What can hang from each mark
k542: k31
k242: k712
k857: k212 k242 k662
k212: k109 k542
k662: k542
k109: k31 k662
k712: k242
k31: k542

Each row was made from one small tree. The marks that hang from a mark follow it in brackets, in the order of their numbers. Every link used is in the known rows. Write each row's tree.
Known rows
k542{k31}: [-0.69  0.42  0.86 -0.08  1.36 -0.91  0.86  0.12  0.91 -0.19 -1.03  0.39
  0.20 -1.76  0.43 -0.20]
k712{k242}: [-0.73  1.02 -1.21 -1.08  0.49  1.80 -1.08  0.49 -2.11 -0.78 -0.59  1.03
 -0.65  0.28 -0.44  0.57]
k857{k212}: [-0.47 -1.79 -1.51 -0.64  3.93  0.83 -0.30  0.00  1.06 -1.68  0.33  0.33
 -0.97 -1.01 -0.32  1.27]
k212{k109 k542}: [ 1.44 -1.80 -1.59  0.62 -3.07  3.05 -1.21 -0.56 -3.74  4.64  1.49  0.41
 -0.51 -0.51  0.79  0.51]
k109{k31 k662{k542}}: [-3.52  2.38  9.03  0.46 -1.62  2.47 -3.61 -2.81 -0.47 -0.68  3.04  1.90
  1.36 -0.08  0.90 -1.68]
k857{k212{k109{k31} k542} k242 k662}: [ 2.48 -4.12 -2.18 -1.49  1.04  6.46 -5.29 -0.05 -2.84  3.11  2.73  2.79
 -2.67 -2.08  0.10 -1.57]
k212{k109}: [ 0.87 -1.15 -3.73  1.12 -1.27  0.82 -1.17 -0.31 -2.58  1.98  0.77 -0.36
  0.07 -0.56  0.59  0.45]
k662{k542{k31}}: [-0.39  3.16  3.78 -0.14  1.94 -0.15 -0.17 -0.22  0.11  2.34 -0.32  0.73
  1.52 -1.19 -0.35  0.03]
k212{k109{k662}}: [-0.11 -0.81 -1.29  1.65 -1.90  1.49 -3.01 -1.15 -2.95  1.02  2.64 -0.30
  0.28 -0.49  0.94 -0.43]
k212{k542{k31}}: [ 0.10 -0.37  2.78 -0.56 -0.84  1.62  0.54 -0.16 -0.55  2.47 -0.01  1.02
 -0.43 -1.17  0.50 -0.11]
k857{k212{k109{k31 k662}} k242}: [ 0.08 -2.19 -2.51 -0.96  2.19  2.76 -3.88 -0.56 -2.18 -0.57  1.30  1.80
 -1.67 -1.78  0.04 -0.64]
k31{k542}: [-1.22  1.26  2.18 -0.24 -0.96  1.85 -1.59  0.31 -0.07  1.91  0.75  1.13
 -0.05  0.07 -0.52 -0.46]
k212{k109 k542{k31}}: [ 0.97 -1.51 -0.90  0.57 -2.10  2.42 -0.65 -0.48 -3.08  4.50  0.73  0.68
 -0.36 -1.74  1.09  0.35]
k857{k212{k109} k242{k712} k662{k542{k31}}}: [ 1.30 -1.26 -0.35 -1.93  5.28  3.17 -4.72  1.09 -1.53  3.26  3.59  2.63
 -1.19 -3.11 -0.42 -1.53]
k857{k212{k109} k242{k712} k662{k542}}: [ 1.62 -1.47 -0.73 -1.89  4.59  3.60 -5.13  1.08 -2.02  3.40  4.12  2.46
 -1.30 -2.25 -0.62 -1.43]
k242{k712}: [-2.28  0.17  3.34 -1.15  1.24 -1.51  0.64  0.70  0.99 -0.17  2.27  0.90
  0.10 -0.36  0.39 -0.27]

Write each row's tree
[-1.94 -1.66  0.58 -1.84  2.80  2.31 -3.97  0.01 -1.54 -0.05  3.16  2.82
 -1.59 -2.05  0.12 -1.00]  k857{k212{k109{k31{k542} k662}} k242{k712}}
[-0.68 -0.88 -0.40 -1.72  4.64  0.95 -3.20  0.52 -1.64  0.57  2.63  1.97
 -1.09 -2.53 -0.21 -0.60]  k857{k212{k109{k662{k542{k31}}}} k242{k712}}
[ 0.58 -1.52  0.93 -1.99  3.91  4.15 -5.39  0.38 -1.74  2.94  4.11  3.19
 -1.25 -2.37 -0.20 -1.68]  k857{k212{k109{k31}} k242{k712} k662{k542}}
[ 2.54 -2.81 -2.75 -1.78  3.96  3.75 -4.25  1.01 -0.49  0.44  1.66  1.74
 -2.36 -1.61 -0.86 -1.65]  k857{k212 k242 k662}
[-1.67  2.67  6.12  0.70  0.57  0.86 -2.76 -1.38 -0.52  0.30  2.47  0.53
  1.34 -0.72  0.26 -1.26]  k109{k662{k542{k31}}}
[ 3.23 -1.57 -3.14 -1.08  3.75  4.66 -5.59  0.55 -2.69  3.58  2.50  1.83
 -1.36 -1.99 -0.91 -1.24]  k857{k212{k109} k242 k662{k542}}
[-0.59 -1.38 -1.29  0.50  2.97  2.03 -2.66 -0.95 -1.27 -0.05  2.30  0.27
 -0.32 -1.35  0.12  1.01]  k857{k212{k109{k662{k542}}}}
[-1.25 -0.60 -0.36  0.84 -2.78  2.53 -2.29 -1.14 -2.21  2.25  1.17  1.28
  0.12 -0.71  0.94 -0.15]  k212{k109{k31{k542}}}
[ 0.89 -4.01  0.13 -2.30  1.97  5.38 -4.85  0.44 -2.16  2.94  4.31  3.38
 -2.62 -2.35  0.39 -1.78]  k857{k212{k109{k31} k542} k242{k712} k662}
[-4.45  1.25  8.32  0.37 -2.97  3.53 -4.20 -2.38 -0.10 -1.07  3.24  2.37
  0.39 -0.07  1.01 -2.11]  k109{k31{k542} k662}
[ 2.89 -1.39 -2.73 -1.09  4.36  4.19 -5.16  0.61 -2.22  3.44  2.02  2.00
 -1.26 -2.84 -0.70 -1.35]  k857{k212{k109} k242 k662{k542{k31}}}
[ 1.95 -3.96 -1.46 -2.19  2.72  4.83 -4.62  1.11 -2.42  3.47  4.31  2.67
 -2.66 -2.24 -0.03 -1.51]  k857{k212{k109 k542} k242{k712} k662}
[ 1.38 -3.13  1.18 -2.95  3.59  4.28 -3.81  1.33 -0.62  2.10  3.78  2.88
 -2.72 -1.84 -0.45 -1.83]  k857{k212{k542} k242{k712} k662}
[ 2.95 -3.26 -1.16 -2.15  2.72  5.30 -4.23  0.84 -1.32  2.23  2.17  2.28
 -2.78 -1.56 -0.73 -1.64]  k857{k212{k542} k242 k662}
[ 0.54 -0.78  1.66 -0.51  4.99  3.30 -3.08 -0.07  0.98  1.14  2.35  1.30
 -0.39 -2.10 -0.39 -0.27]  k857{k212 k662{k542{k31}}}
